Each row was made from one path, in order. Every step used is in the known rows, and no mark comes twice. Write each row's path.
Known rows:
K-W-X-T: [ 12.7   0.9  40.7  -3.8  -8.1  -2.2  -2.5  -6.4 -20.3  15.5  -3.0  18.6
   3.2  -8.0   4.3   1.3 -10.1   1.8   7.0  -2.0  -3.9]
G-N-V-X-T-K-W: [ 20.3   2.4  47.6  15.0   1.0  -8.4  -2.9   5.7  25.7  32.5  44.8   2.6
  24.2 -24.1  19.4  -5.1  10.4  10.5   5.2  -5.2 -52.2]
V-X: [  0.1  -0.5   1.3  -2.0   3.7  -1.6  -2.7 -14.7  -6.3  -3.6  16.0  -6.2
  12.6  -4.4   8.5   5.2   6.9  -3.4   0.8   2.5   1.6]
N-V: [  4.6  -3.7  -3.4  -5.2  -4.8   2.8  -1.1   7.5  22.0   8.0  12.6  -2.6
  12.2  -5.0   6.8   0.7   8.4   9.1   1.9   1.7 -15.3]
G-X-T-K-W: [ 13.0   0.6  41.5  11.7   3.3 -13.5   1.3  17.5  11.4  20.3   9.7   3.9
  -3.8 -20.9   2.9 -11.3  -6.3   1.4  17.0 -10.7 -35.8]
X-T-K-W: [ 12.5   3.6  44.6  14.3  -1.2  -9.7   0.7  14.4 -11.3  12.4  -2.1  12.6
   1.3 -16.6  -4.5  -6.9  -6.2   0.3   7.7  -4.3 -31.0]
G-N-V-X: [  7.2  -1.8   2.6  -1.5   2.2   0.7  -3.6  -7.0  38.1  18.8  46.4 -11.0
  24.4  -6.2  25.9   2.3  16.2  10.1  -2.3  -0.2 -19.8]
W-X-T-N-V: [ 14.4   4.5  65.6  12.1  -8.4  -2.5  -8.8  17.1  17.0  12.3  23.4   6.1
  18.4  -5.3  47.8  -1.4  -2.7   7.5  -6.7  -3.2 -17.6]
N-V-K-W-X-T: [ 25.2  -1.6  35.8  -6.6  -5.9   3.1   0.3   2.5   5.9  25.8   2.4   3.3
  20.8 -11.6  13.2   1.6  -3.5   6.9  17.3   4.4 -35.8]
T-N-V: [  5.6  -0.1  18.1   3.4  -2.6  -0.4  -3.5  17.0  32.0   3.0  27.9  -9.0
  13.9  -7.0  31.8  -1.1   3.1  13.2  -6.4  -5.2 -14.6]
H-K-W-X-T-N: [ 17.3  11.9  68.2  11.1  -5.7 -18.0  -0.8  10.9  10.1  12.5  12.8  11.9
  -2.8 -15.1  44.2   0.1  -4.2   6.6  -6.8  -9.4 -21.2]
H-K: [  3.6   6.0  11.2   4.1   0.7 -13.7   3.7   6.5  18.8   1.2  -1.2  -0.4
  -8.3  -4.5  14.1   0.7  12.0   3.2  -4.3  -0.6 -15.2]
K-W-X: [  2.0  -2.4  11.7 -12.1  -8.0  -1.6   2.9 -15.6  -3.0   7.5   7.0  13.3
  -0.1  -5.8   7.3   3.7  -9.3   3.6   5.2  -5.2  11.3]
K-W-X-T-N-V: [ 18.0   1.8  57.2  -1.1 -12.1  -2.3  -5.5  10.1  12.1  20.2  24.1   9.0
  17.8 -16.0  36.2  -0.1  -8.3  14.3  -0.2  -6.6 -17.9]
V-K-W-X: [ 10.7  -0.5   7.6  -9.0  -1.5   0.5   6.6 -13.0   2.8   7.4  -1.0   1.2
   5.4  -2.5   8.9   4.1 -10.6  -1.4  12.6  -0.7  -9.4]
N-W: [  5.8   5.8  -2.9  -1.3  -4.4   3.0   2.6   1.0   3.2  -1.8   3.0  11.9
  -2.5 -10.8   1.9  -5.4  -2.0  -1.0   2.1  -4.0   9.6]
H-K-W-X-T: [ 16.5   7.2  49.0  -0.2  -7.7 -15.2   1.2   0.7  -0.5  16.6  -3.4  19.0
  -5.5 -12.7  18.0   2.4   0.9   5.0   2.0  -2.5 -16.8]
V-K-W-X-T-N-G: [ 26.1   5.4  69.1   0.5  -3.3  -0.1  -0.8   8.5 -12.3  31.9   4.2  -2.5
   7.7  -7.1  29.5   2.0 -13.3   1.8   6.4  -3.2 -19.7]
H-N: [-6.6 -5.8 34.5  7.8 -3.5 -2.0  3.7 -4.8  2.0  6.5  8.5 -7.7 -4.2  3.9
  9.8  3.2  4.8  6.5 -6.7  3.9 -1.0]
V-X-T-K: [  9.3   4.5  51.3  25.7   6.0  -9.5  -4.9   7.0 -11.2   5.1  13.4   3.2
  14.5 -10.3  13.7  -3.4   7.9  -8.0   2.2   3.3 -30.1]
G-X-T: [ 10.2   0.3  29.0   5.6   4.1  -5.3  -5.2  15.5   5.6  15.0   0.5  -2.1
  -1.6  -6.7   4.3  -7.6  -2.0  -1.4  10.3  -3.8 -16.7]
V-K: [  7.6   2.1   1.0   4.3   6.7   2.3   3.6   2.3   4.3   1.1  -8.3 -13.0
   5.2   2.7   1.1  -0.4  -1.3  -4.8   8.6   5.4 -19.0]

Write each row's path:
[ 13.1   1.9  44.2  12.6   3.1 -10.9  -1.8  -1.0 -17.4  12.4  14.6   6.4
  13.3 -20.3   3.5  -1.9   1.6  -1.5   8.2  -2.2 -31.7] => V-X-T-K-W
[ 27.0   1.5  39.6   0.6   5.8  -2.5  -1.1  27.0  38.6  27.3  20.8 -19.5
  17.5 -20.8  26.6  -7.2  -7.0  14.1  18.0  -7.9 -52.6] => G-X-T-N-V-K-W
[  6.4   6.3  13.0  -4.0 -10.9   2.1   2.0  -7.6   6.9  -3.7   9.5  21.4
  -1.2  -6.3  20.4  -2.9  -6.0  -4.2   1.6  -4.9  21.7] => N-W-X
[  9.4   5.7  53.3  27.3   0.9  -8.6  -2.3  21.2  -5.9   7.8  -3.3  10.3
   2.3  -7.1   4.1  -8.5   0.1  -6.5   1.4   0.5 -29.9] => X-T-K
[  5.6   0.3  16.6   2.9   1.4  -1.3  -5.6   2.3  24.9   1.1  42.5 -14.6
  27.3 -10.0  41.6   3.9  10.2   9.1  -6.6  -3.8 -16.6] => T-N-V-X
[ 14.9  -2.9  38.7  -5.6   0.3  -2.1  -4.9  17.3  -4.7  32.8   2.3  -4.4
  -4.4  -8.4   3.4  -5.1   2.7   0.1   9.2  -2.7 -10.7] => N-G-X-T
[ 15.9  -4.6 -10.7 -14.4  -0.4   5.2   6.1   3.9  20.8  17.5   5.5 -12.1
  16.5 -12.0  -3.4   1.4   0.8  11.5  16.1   2.0 -34.8] => N-V-K-W
[ 15.0  11.2  68.0  25.7  -8.5  -6.2  -0.4  11.8   0.4   3.1   8.0  31.3
   0.5 -11.8  27.7 -10.9  -5.8  -9.5   4.0  -4.9  -8.8] => N-W-X-T-K
[  6.7   4.1   4.0  -7.5  -2.1 -13.0   7.0   0.6  15.0   6.4   1.0   2.8
  -9.4 -12.9   2.0   1.4   5.8   9.6   1.2  -4.1 -17.6] => H-K-W
[ 11.4   4.9  48.7  14.7   5.8  -6.4  -6.9  23.8  15.2  10.5  15.3  -8.8
   0.4  -9.3  30.3  -9.3  -8.2   2.3   2.1 -11.3 -17.2] => G-X-T-N
[ 14.5   5.6  58.9   8.8  -2.3  -1.0  -7.4  22.6 -17.1  22.5   6.0  -3.3
   1.9  -4.5  19.5  -1.3  -2.4   2.1  -7.8  -1.4 -12.0] => X-T-N-G
[ 11.1   0.3  -8.5  -7.6   4.2   2.2   7.0  -3.7   0.6   7.2  -6.8  -9.3
   4.2  -6.5 -10.2   1.7  -7.0   2.1  14.7   0.0 -20.1] => V-K-W
[  7.3  10.5  33.9   8.7  -8.4   0.3   0.9   0.0  16.4  -8.5  24.9  15.4
   1.6  -8.5  45.3  -3.8 -11.5  -2.2  -6.9 -12.1  20.7] => T-N-W-X
[ 26.2   4.1  38.3   5.5   1.4   1.1  -1.5  20.1  14.8  23.3   9.4 -11.0
  21.8 -16.7  19.5  -2.8  -5.7  14.2  10.0  -0.7 -50.0] => X-T-N-V-K-W
[ 0.7  0.2 27.7  5.5 -8.0  2.3  6.2 -2.9  6.6  2.7 12.7  3.9 -6.5 -6.0
 11.7 -2.2  2.2  4.9 -4.2 -0.6  8.3] => H-N-W
[ 22.6   5.9  66.3  16.0  -1.4   0.6  -5.0  20.9  22.1  15.4  14.0  -5.4
  23.5  -3.7  48.3  -1.6  -4.2   3.5   2.2   0.9 -37.7] => W-X-T-N-V-K
[  8.5   5.2  75.3  27.6  -4.1  -9.7  -2.6  11.5  -3.5   7.1   3.6  19.3
   2.6  -1.9  26.1  -6.1  -3.6  -9.0   0.6  -1.1 -18.7] => W-X-T-K
[ 15.4   9.8  44.3   6.9 -10.5   2.1  -3.3   1.2 -12.6   5.7  -0.9  26.5
   1.7  -9.7  18.6  -5.3  -6.9  -6.6   2.9  -2.1   7.5] => N-W-X-T
[ 5.1  2.4 31.5  0.0 -1.5 -1.6 -1.9 14.3  3.7 11.8 16.8 -8.4 -2.0 -2.4
 23.0  0.7 -1.8  4.0 -9.7 -5.9  3.3] => T-N-G
[ 8.7  9.4 -5.0  6.3 -1.7  4.0  2.9 -0.1 24.7  8.6 21.7  9.0 -3.0 -7.6
 12.1 -8.2 -1.5  2.7 -1.7 -8.5  2.6] => G-N-W
[  2.5   0.1  34.6   6.6  -6.6 -10.6   5.5  -3.7   9.0   2.6  13.2  16.7
  -1.3  -9.7  17.1  -1.5  -8.0  -0.5   4.1  -7.6  -8.2] => T-K-W-X
[ 17.2  -2.4  42.0   7.5  -1.4  -8.6  -3.0   6.7   4.7  20.7  26.5   4.4
  25.6 -25.7  10.0  -1.2   9.5   6.9   9.9   0.1 -45.5] => N-V-X-T-K-W
[ 16.6  14.0  43.4  18.0  -3.2   0.4  -4.9  19.9  -4.3   1.4   9.4  10.3
   2.9 -15.7  23.1  -9.4  -9.3   0.7  -2.8  -7.8  -6.1] => X-T-N-W
[ 10.4   7.6  66.5  18.5  -3.7  -4.1  -7.6  10.7  -3.5   4.8  10.7   9.0
   5.4  -0.5  41.5  -2.0 -10.7  -2.2  -7.3  -4.5  -3.9] => W-X-T-N
[ 15.3   1.4  46.2   8.1   1.6  -4.7  -8.0  30.8  38.7  18.7  29.0 -10.7
  12.3 -13.7  35.8  -8.4  -0.2  11.3   3.0  -9.4 -29.9] => G-X-T-N-V
[  6.2   4.2  20.6  -8.5  -7.9 -13.9   6.5  -8.0  14.7   5.8   7.7  12.9
  -8.2  -8.3  20.9   4.9   2.6   5.5  -0.2  -5.7  -4.7] => H-K-W-X
[ 17.6  -2.6  55.2   1.4   0.4 -10.8   1.1  23.0   2.5  36.6  12.0   4.0
  -8.0 -20.6   1.5  -9.1  -2.5   2.7  15.5  -9.9 -30.1] => N-G-X-T-K-W
[ 16.8  10.3  44.4  13.4   1.6  -3.1  -4.5  24.4  19.1   7.7  19.8   2.7
  -0.5 -18.9  31.5 -13.9 -10.2   1.5   4.9 -14.3  -7.9] => G-X-T-N-W
[  7.2  -0.4   1.4   2.4  -1.4   1.8  -1.4   7.7  43.3  19.2  31.3  -3.7
  10.3  -3.4  17.1  -2.4   9.6  12.8  -2.9  -2.7 -21.8] => G-N-V
